Known rows, with every step that occurs
gega -> foli -> ziri -> rutokom -> rini: [4 18 -9 -5 -6 25 -11 8 -15 -12 -1 2 -16 32 25 19 -3 6 -14 -7 -1 10 10 2 3 33 -3 -7 -3 12 1 6 17 13 -1 -1 -16 6 -6 -27 15 18 -7 -12 15 -4 5 -5 2 -12 15 -26 1 18 -10 -24 23 -9 23 18 -4 -8 2 2 -5 -14]
rebav -> gega: [5 -13 -3 -12 -1 -24 -19 -3 -8 -13 19 -21 32 -13 -10 -18 -13 19 4 4 10 1 8 -3 14 -12 -12 7 18 6 5 0 -1 -6 9 3 1 10 -25 12 16 -9 5 14 -14 6 16 19 3 14 -10 12 -8 -18 8 14 -15 11 4 7 3 -5 18 21 5 16]
rebav -> ziri: [-5 21 1 10 5 7 -17 -1 -6 11 32 1 21 -12 -21 -16 0 -7 -4 6 25 -15 27 -7 -3 -16 -12 3 16 -4 0 -29 -2 1 -4 -22 1 -3 -12 8 13 -31 -1 16 -12 5 25 15 -6 -5 -14 11 -4 -10 5 -9 -13 15 14 12 1 -4 14 7 -1 -1]
foli -> gega -> rutokom -> ziri: [3 -29 -16 -21 -30 2 -28 19 18 -9 -9 21 -15 -1 -3 18 16 -7 2 -3 1 -10 -32 -3 -5 -1 6 10 15 -3 0 32 4 -21 13 -17 11 -3 1 6 -8 -5 8 15 -18 -29 5 10 18 4 -16 0 -11 -14 19 50 -36 2 10 -18 -2 5 13 8 20 -28]
rebav -> rini: [-8 -12 -5 -3 -18 -19 -16 -13 -7 -6 11 13 18 -27 4 1 -13 -2 12 8 12 -7 10 -10 -4 -10 -20 5 3 -8 1 -41 6 -1 6 -11 9 6 -28 -13 -2 -41 -7 35 18 -2 20 15 -19 -5 -8 9 -3 -34 0 23 -15 13 -16 -5 11 7 1 12 10 15]
foli -> ziri -> rutokom -> rini -> lofam: [-1 13 2 2 3 11 14 2 0 -7 -3 -10 -27 18 33 -5 2 21 3 -7 -14 23 -7 9 -4 23 12 -9 -14 -19 15 9 0 9 -16 15 -3 12 -2 -19 8 25 -1 -37 11 -4 -7 0 -3 -2 2 -19 -8 19 -26 -23 14 -20 14 15 -20 -3 -15 -15 -17 -8]
ziri -> rutokom: [3 5 13 -22 -1 3 -21 -1 -16 -11 4 -4 8 1 4 -24 2 3 -12 5 17 -3 2 7 -1 17 -17 -11 13 2 22 -23 4 6 23 -9 -2 11 -19 -7 -4 -8 3 33 13 3 0 2 -3 -4 -12 -8 -4 -1 -5 -12 3 18 -5 -7 -4 -1 1 11 -2 -15]
rebav -> ziri -> rutokom -> rini -> lofam -> gega: [-13 20 17 12 34 27 42 16 15 -4 -9 9 -6 9 -10 1 -12 4 -12 -4 15 28 11 17 -20 4 23 -4 -10 11 1 -15 -1 7 -13 -14 -12 -6 3 4 -15 18 4 -20 -7 8 -7 -8 -4 -4 14 -28 0 6 -11 -41 15 -30 5 18 -7 -1 -13 -18 -15 22]
lofam -> ziri: [-3 -1 -3 9 -19 -23 -21 -7 -14 15 19 -15 30 -4 -10 -13 7 -3 15 9 -1 -29 -8 -15 11 -25 -11 -4 6 5 -14 -20 7 9 11 -5 8 -14 -4 10 14 -23 -13 8 5 2 -4 0 -9 -24 -7 15 4 -5 16 14 -4 21 -9 -18 7 5 19 9 -3 -1]
foli -> ziri -> rutokom -> rini: [13 -2 -1 1 6 10 -8 10 -11 3 15 0 -10 15 28 6 4 24 -8 6 -2 15 -2 6 -9 32 -4 -12 2 3 19 -9 14 14 -1 -7 -12 17 -11 -23 2 -2 -10 -23 12 -3 2 3 -9 -13 -16 -14 -6 7 -10 -9 15 -17 19 18 -14 0 0 2 -6 -22]
lofam -> gega -> foli -> ziri: [13 -3 2 14 -35 -9 -21 10 -23 -8 13 29 17 24 23 19 -14 -17 17 -26 -5 -4 21 -10 11 13 0 -6 9 18 -10 4 14 17 -1 5 3 -11 -23 -24 22 3 -6 -11 13 4 12 -10 13 -14 15 -8 13 2 4 15 14 0 14 15 11 -9 16 13 -13 10]
rebav -> ziri -> rutokom: [-2 25 10 -3 18 20 -4 7 -5 -12 19 1 8 -9 -16 -11 4 -3 -28 9 30 -6 29 4 -1 7 -9 -5 21 2 17 -45 1 2 14 -13 -2 5 -14 6 5 -8 4 35 -6 6 17 6 -1 2 -8 -11 0 -3 -3 -34 5 21 14 12 -6 -5 0 4 -4 -4]
rini -> lofam -> ziri -> rutokom: [-6 12 5 0 -9 -5 20 -2 0 -13 -6 -20 -3 -5 4 -10 13 -2 8 0 -6 -8 -4 -9 16 -5 9 -3 -11 -8 4 -18 1 4 14 13 10 -13 -2 15 3 7 7 13 10 5 -12 -15 3 -6 18 -6 5 18 -4 -29 7 12 -17 -18 5 -3 -2 -5 -16 0]
gega -> lofam: [20 -19 10 3 -7 -23 -30 -9 -17 15 -2 -1 -5 -7 0 -15 -4 0 -1 4 12 -8 8 -3 -8 -2 -17 2 13 7 -3 5 -15 -4 2 1 11 18 -17 -18 4 -18 6 -3 -17 5 14 18 2 5 -19 3 -12 14 3 31 4 13 10 8 -13 1 9 18 0 -4]
foli -> gega: [15 6 -8 -3 -12 5 -27 8 -11 -1 7 2 12 -8 2 -23 3 -4 2 13 10 -7 -13 -3 0 5 -11 -6 16 -12 7 -1 13 1 11 -15 3 8 -5 6 -12 -7 -1 -5 4 -13 28 9 13 3 4 -13 -10 -12 11 18 -26 8 -2 -21 -4 -9 3 16 20 -7]
ziri -> rutokom -> rini: [-4 1 3 -9 12 20 -6 8 -7 -2 -1 -9 5 12 4 -15 -1 18 -14 11 13 9 -9 18 -12 19 -14 -6 2 8 13 -15 7 7 15 -24 -20 16 -4 -6 -11 -2 -11 -3 11 0 -7 5 -16 -12 -6 -17 -10 5 -8 -12 4 -10 -2 0 -8 7 -5 1 0 -11]
rebav -> rini -> lofam -> gega -> rutokom -> ziri: [-19 -56 7 -2 -32 -22 14 6 33 -21 -26 39 -14 -11 1 47 -12 -4 32 -22 -11 11 -10 -11 -17 -15 30 27 -14 -2 -9 4 0 -16 5 8 15 -17 -12 -5 -13 -12 4 29 1 -6 -21 0 2 4 -7 15 2 -31 -1 58 -15 -11 -12 1 20 12 -3 -5 -2 23]
gega -> lofam -> ziri -> rutokom: [12 -11 12 -1 -6 -15 -7 4 -16 6 -4 -1 -9 -11 -1 8 -2 7 -8 8 3 -15 10 -10 6 -3 -6 -15 8 17 1 -18 -8 -3 6 4 0 4 -4 -13 -2 -13 11 11 -8 14 0 -10 9 -2 1 -14 10 17 11 -19 27 28 8 -8 -5 -4 2 15 -7 -7]
foli -> gega -> rebav: [20 7 -20 -13 -1 5 -33 -7 -1 11 11 2 6 3 2 -9 4 -27 -13 19 1 -15 -7 -2 9 5 -25 0 21 -12 16 24 -3 -3 1 0 -5 14 10 6 -8 7 4 19 10 -8 12 11 15 23 -4 3 5 -18 6 20 -25 17 -5 -18 1 0 -1 3 29 -22]
lofam -> gega -> foli -> ziri -> rutokom: [12 6 8 -2 -23 3 -10 17 -18 -21 3 32 0 28 30 28 -7 -11 -1 -25 -2 6 28 -1 10 36 0 -15 8 22 6 -6 17 20 9 7 -10 -2 -26 -23 13 19 3 10 22 11 3 -20 15 -11 21 -25 19 6 -2 -8 27 9 14 7 15 -11 10 8 -16 2]
gega -> rutokom: [-7 -12 -2 -11 -9 -8 -30 -13 -9 2 9 10 8 -7 -4 -10 16 -5 -3 -13 5 -31 2 17 6 -1 -15 15 13 0 6 7 5 -10 23 0 7 5 -5 12 6 -37 1 31 0 -20 7 21 -1 -12 -29 40 -11 -7 3 31 -19 2 -12 1 3 3 16 9 6 -17]
rutokom -> rini: [-2 -2 -10 2 2 1 -16 -4 -7 17 15 -18 17 6 -1 -30 0 8 3 10 5 1 -20 7 -17 -6 -14 6 1 10 -9 0 2 5 4 -21 -3 9 -3 -4 -2 -12 -15 -24 5 -5 2 16 -27 -19 -20 3 -16 -3 2 13 -12 -17 0 2 -9 8 7 7 8 -11]
gega -> rutokom -> rini -> lofam -> ziri: [-25 -6 -11 10 0 -6 16 -15 13 15 -3 -16 -8 2 -9 6 20 4 15 -9 -21 -14 -24 1 4 -23 8 15 -22 -5 -25 19 -2 -6 -6 3 2 -22 29 20 5 -23 -10 -24 -13 -16 -24 0 -10 -14 -1 43 -6 11 1 17 -10 -22 -18 -3 3 10 -4 -13 1 -5]

Rows
[-17 29 7 5 36 31 32 7 10 -6 -6 -12 -16 5 -9 -15 0 10 -20 4 20 15 13 13 -10 2 12 2 -8 -5 4 -14 -3 -1 -11 -7 0 -3 9 8 0 13 6 -13 -16 6 2 8 -11 3 5 -15 -7 10 -17 -49 7 -12 10 19 -19 -4 -14 -14 -8 1] | rebav -> ziri -> rutokom -> rini -> lofam
[-14 2 -16 10 -5 8 18 4 20 9 -12 -6 -22 -8 -8 13 22 -4 8 0 -21 -6 -32 1 9 -17 16 3 -15 -14 -21 37 11 -8 -9 -7 3 -16 43 30 -4 5 -7 -40 -15 -30 -4 -5 9 1 21 18 -5 2 6 28 -15 -25 -16 -19 -3 -2 -10 -7 15 -9] | foli -> gega -> rutokom -> rini -> lofam -> ziri
[12 -5 5 -12 34 11 20 -1 14 2 -23 -7 -11 24 11 -1 -11 -1 -13 -8 -20 24 -11 15 -17 20 0 0 -9 8 7 31 -13 3 -7 11 -14 7 12 0 -22 30 5 2 23 13 -39 -14 -4 9 1 -15 9 3 -15 -4 12 -26 -13 6 6 12 -14 -22 2 0] | ziri -> rutokom -> rini -> lofam -> gega -> rebav
[-13 3 -9 15 -5 -4 22 -10 7 21 3 -34 1 0 -11 -19 1 7 21 3 -11 -3 -28 -7 -1 -26 7 2 -24 -4 -19 10 1 0 -10 -1 5 -19 21 12 7 -5 -14 -49 0 -1 -13 -4 -16 -18 12 10 0 9 3 -3 -3 -14 -8 -11 1 4 2 -10 -4 4] | rutokom -> rini -> lofam -> ziri
[1 6 -2 5 29 -2 9 -17 20 16 2 15 8 2 -20 -2 -12 -24 -2 -10 -1 2 31 -1 -1 -14 6 8 3 -3 -2 9 -26 0 -14 13 9 -1 6 9 7 19 7 13 -4 19 -12 -2 9 19 0 12 15 -8 2 -13 -7 3 4 14 7 2 2 -18 -5 13] | rini -> lofam -> gega -> rebav -> ziri
[-4 5 -1 1 7 5 8 7 -4 12 8 -16 3 1 -6 0 9 20 -6 15 -1 -1 -14 -4 -1 3 -1 -11 -7 16 1 -18 14 7 5 -16 -14 -5 8 -1 -10 -13 -14 -12 9 3 -15 -12 -16 -25 2 -9 2 5 7 -19 14 -4 -4 -11 5 8 -5 2 -2 -6] | lofam -> ziri -> rutokom -> rini
[16 8 5 -6 -13 0 -22 4 -24 -10 18 9 -2 7 25 1 7 12 -5 1 7 0 14 -4 8 34 -11 -11 8 -5 28 -23 12 11 5 7 1 17 -22 -24 12 -3 -1 9 16 3 12 2 10 -2 -12 -17 -2 2 -8 -3 10 13 14 12 -9 -5 5 8 -12 -18] | foli -> ziri -> rutokom
[-9 26 4 1 34 30 8 12 -5 4 19 0 2 1 -21 -6 -2 11 -25 15 26 10 15 14 -15 10 -1 -5 7 13 3 -28 2 5 1 -27 -23 6 -1 1 -4 -8 -7 -1 -8 0 9 5 -15 -7 -11 -12 -3 2 -8 -35 10 -7 16 18 -14 -3 -9 2 0 -4] | rebav -> ziri -> rutokom -> rini
[14 -1 -2 7 12 3 11 27 -4 9 -24 2 -25 -4 -5 28 7 15 -16 29 1 8 -11 -11 -4 12 2 -29 2 14 -8 4 8 -1 -9 -9 -19 9 25 -10 -27 4 7 -43 -14 -6 7 -15 9 4 14 -38 -6 17 15 -1 18 -3 18 -19 -17 1 -12 13 15 -7] | foli -> gega -> lofam -> ziri -> rutokom -> rini
[-3 11 8 -7 13 20 19 1 7 -7 -21 -24 -13 10 14 -26 -2 12 -8 0 -1 18 -16 17 -10 14 1 -2 -19 -9 8 4 2 1 3 -1 -6 6 10 -1 -9 16 3 -12 9 2 -19 0 -10 1 7 -14 -11 19 -17 -29 6 -22 -9 3 -11 4 -17 -6 -4 -4] | ziri -> rutokom -> rini -> lofam
[-22 -6 -5 -5 5 11 2 -10 12 4 -10 -12 -15 3 3 -14 11 1 7 -18 -17 -1 -25 24 -5 -13 1 21 -14 -13 -9 35 -4 -11 2 -2 2 -1 21 12 5 -16 -5 -12 -7 -20 -14 15 -8 -2 -18 40 -16 7 -12 24 -11 -31 -14 11 -7 2 -7 -14 3 -15] | gega -> rutokom -> rini -> lofam
[-7 8 -3 12 -19 -20 6 -13 -5 3 4 -24 9 -8 -2 -24 8 -10 27 1 -7 -19 -11 -16 16 -28 2 1 -9 -9 -11 -10 -1 1 6 8 23 -23 3 14 13 0 -5 -8 -1 6 -8 -3 -2 -9 12 17 3 10 8 -10 -6 12 -11 -14 6 -3 10 0 -14 5] | rini -> lofam -> ziri
[-15 0 1 1 3 7 9 -14 6 8 -5 -31 -4 7 5 -30 -1 6 14 -3 -1 8 -23 12 -14 -7 -2 7 -14 -11 -11 19 -4 2 -7 -1 11 -1 9 0 2 10 -8 -29 2 -1 -8 16 -15 -12 -2 4 -18 11 -12 6 -8 -21 -7 2 -11 1 -6 -7 -2 -2] | rutokom -> rini -> lofam
[13 -24 8 -7 23 -15 16 13 3 -4 -9 -12 -8 -9 -19 20 -19 34 -23 15 -3 22 9 -6 2 -6 10 -8 6 37 -14 3 -6 -9 -16 13 -27 9 -1 -7 2 -3 9 -21 -38 15 5 -14 -1 15 1 -15 3 10 9 -13 30 5 24 14 -5 3 -1 15 1 15] | rebav -> gega -> lofam -> ziri -> rutokom -> rini
[-14 2 4 1 -19 -10 29 -8 4 -21 -9 -2 -2 -27 -1 20 -6 -1 12 10 -4 -4 0 -17 14 -8 6 0 -16 -14 -2 -44 9 2 4 8 6 -20 -7 3 -3 -12 2 29 17 6 -4 -13 -4 4 22 -3 14 -13 -6 -26 12 22 -28 -17 17 -2 -15 -4 -9 21] | rebav -> rini -> lofam -> ziri -> rutokom
[9 -15 8 13 -14 -34 -17 -8 -16 21 4 -5 1 -11 -11 3 -2 1 7 9 -2 -17 9 -19 3 -22 -5 -3 7 15 -16 -5 -8 -3 -7 3 5 -3 -1 -10 10 -19 4 -7 -19 10 4 -2 0 -8 -12 10 1 17 20 17 15 21 11 -4 -5 0 17 17 -4 -1] | gega -> lofam -> ziri
[20 38 -12 -16 33 31 -11 14 11 0 14 18 -1 -2 -13 7 8 -22 -42 26 19 -9 25 4 9 22 -14 -7 24 -9 19 -8 -1 -8 -1 -11 -9 16 9 13 -7 14 15 43 5 -3 26 4 27 36 0 -19 11 -15 3 -28 -5 28 15 -8 -6 -9 -7 -4 23 -15] | foli -> gega -> rebav -> ziri -> rutokom
[-7 -37 9 -11 -26 -18 4 10 24 -11 -29 14 -13 11 -3 22 -4 -4 18 -39 -11 5 -24 3 -10 -11 24 21 -6 4 -11 29 -12 -11 8 5 19 -18 -6 4 -1 13 7 8 -15 -8 -33 -3 8 -7 -13 17 0 2 3 47 -20 -12 3 1 9 8 10 -7 -8 3] | rini -> lofam -> gega -> rutokom -> ziri
[15 21 -22 -5 22 21 -23 -4 9 17 26 16 4 -5 -19 4 8 -27 -17 25 17 -14 19 -3 5 -6 -11 0 26 -14 5 8 -12 -5 -12 -8 -2 9 11 11 -3 8 6 18 -2 -3 27 13 17 33 -9 -6 7 -21 7 4 -22 23 15 -8 -1 -1 2 -1 24 -7] | foli -> gega -> rebav -> ziri
[5 7 8 4 -23 9 14 12 -11 -29 -17 11 -17 30 32 22 -7 -8 4 -36 -10 17 24 0 11 28 20 -7 -11 -2 7 6 8 17 0 29 -3 -8 -15 -17 14 39 9 6 16 11 -5 -27 23 0 35 -24 20 21 -17 -21 26 1 5 11 9 -18 -3 -3 -25 5] | rini -> lofam -> gega -> foli -> ziri -> rutokom
[-12 -20 -15 -3 9 -12 29 -8 17 -7 1 -27 0 -13 -24 11 5 19 9 -8 -20 7 -7 4 16 -29 18 19 -16 9 -26 34 -1 -18 -9 16 -5 -14 23 31 23 -5 -1 -24 -35 -9 -4 -1 -2 10 5 43 -1 3 6 9 -1 -13 -10 8 5 3 11 -5 -1 13] | rebav -> gega -> rutokom -> rini -> lofam -> ziri
[-5 -11 11 7 -9 -17 10 -8 -8 -2 -11 2 15 4 7 -21 -10 -6 22 -19 1 6 -5 0 -7 -6 6 -3 -2 -3 0 8 -2 6 2 6 9 -9 -12 4 -10 9 1 -13 7 10 -15 -7 0 -1 5 5 -2 2 -2 17 -15 -8 -18 -3 7 -6 8 0 -15 24] | rini -> lofam -> gega
[-12 -23 12 12 -19 -22 17 -9 2 -13 -16 20 15 -17 3 9 -24 -4 32 -11 -6 14 -2 -6 -7 -13 8 11 -11 -13 -6 -24 1 2 -6 7 14 -7 -15 -6 -16 -4 -4 15 17 11 -4 -5 -6 3 12 6 4 -31 -5 25 -7 -10 -27 -1 14 0 -11 -1 -3 44] | rebav -> rini -> lofam -> gega
[1 -5 -9 -11 3 -8 17 -23 10 -7 -2 -2 2 -21 4 28 -8 -15 2 12 -20 -8 12 -17 18 -6 -2 7 -9 -19 5 -17 -7 -7 -3 27 5 -6 9 0 -6 9 10 52 29 13 -16 -11 4 17 16 4 25 -18 -7 -22 22 26 -28 -16 23 7 -16 -18 3 8] | gega -> rebav -> rini -> lofam -> ziri -> rutokom
[8 -12 -3 -4 9 -18 -5 -22 1 13 -3 4 8 16 8 -12 -10 -22 3 -13 -20 -2 -3 -2 0 -7 -4 5 2 -3 10 26 -18 2 -6 24 12 -1 4 1 1 29 7 15 18 14 -24 -5 7 16 -3 10 11 -5 -3 14 -11 -6 -18 -4 11 8 2 -15 -5 7] | rini -> lofam -> gega -> rebav
[-3 -5 -18 -4 3 20 -14 12 5 5 4 15 -9 0 -7 4 17 -8 -7 3 2 -4 -26 16 -1 9 -8 4 5 -5 -3 30 12 -8 5 -27 -12 10 21 12 -22 -16 -8 -19 -5 -29 14 12 0 3 -10 12 -12 -13 7 43 -31 -26 -5 -10 -12 4 -7 6 30 -21] | foli -> gega -> rutokom -> rini
[8 21 12 -7 39 11 25 -3 16 -2 -1 16 -1 9 -7 7 -10 -18 -22 -6 4 7 33 6 -2 5 6 -3 3 -4 14 -4 -17 2 -11 12 1 -1 3 7 -4 33 15 41 4 18 -15 -12 8 26 0 -10 27 1 -9 -36 13 8 5 12 8 2 -10 -21 -6 13] | rini -> lofam -> gega -> rebav -> ziri -> rutokom
[18 -8 -5 19 -17 -23 -14 14 -12 18 -5 8 -6 -16 -12 8 5 -9 5 20 1 -17 -1 -23 12 -13 0 -15 7 9 -15 7 -1 -6 -8 0 6 -2 13 -7 -7 -12 6 -31 -16 -1 25 -7 17 9 13 -14 -5 4 28 26 -2 20 17 -23 -3 -6 6 19 11 -2] | foli -> gega -> lofam -> ziri
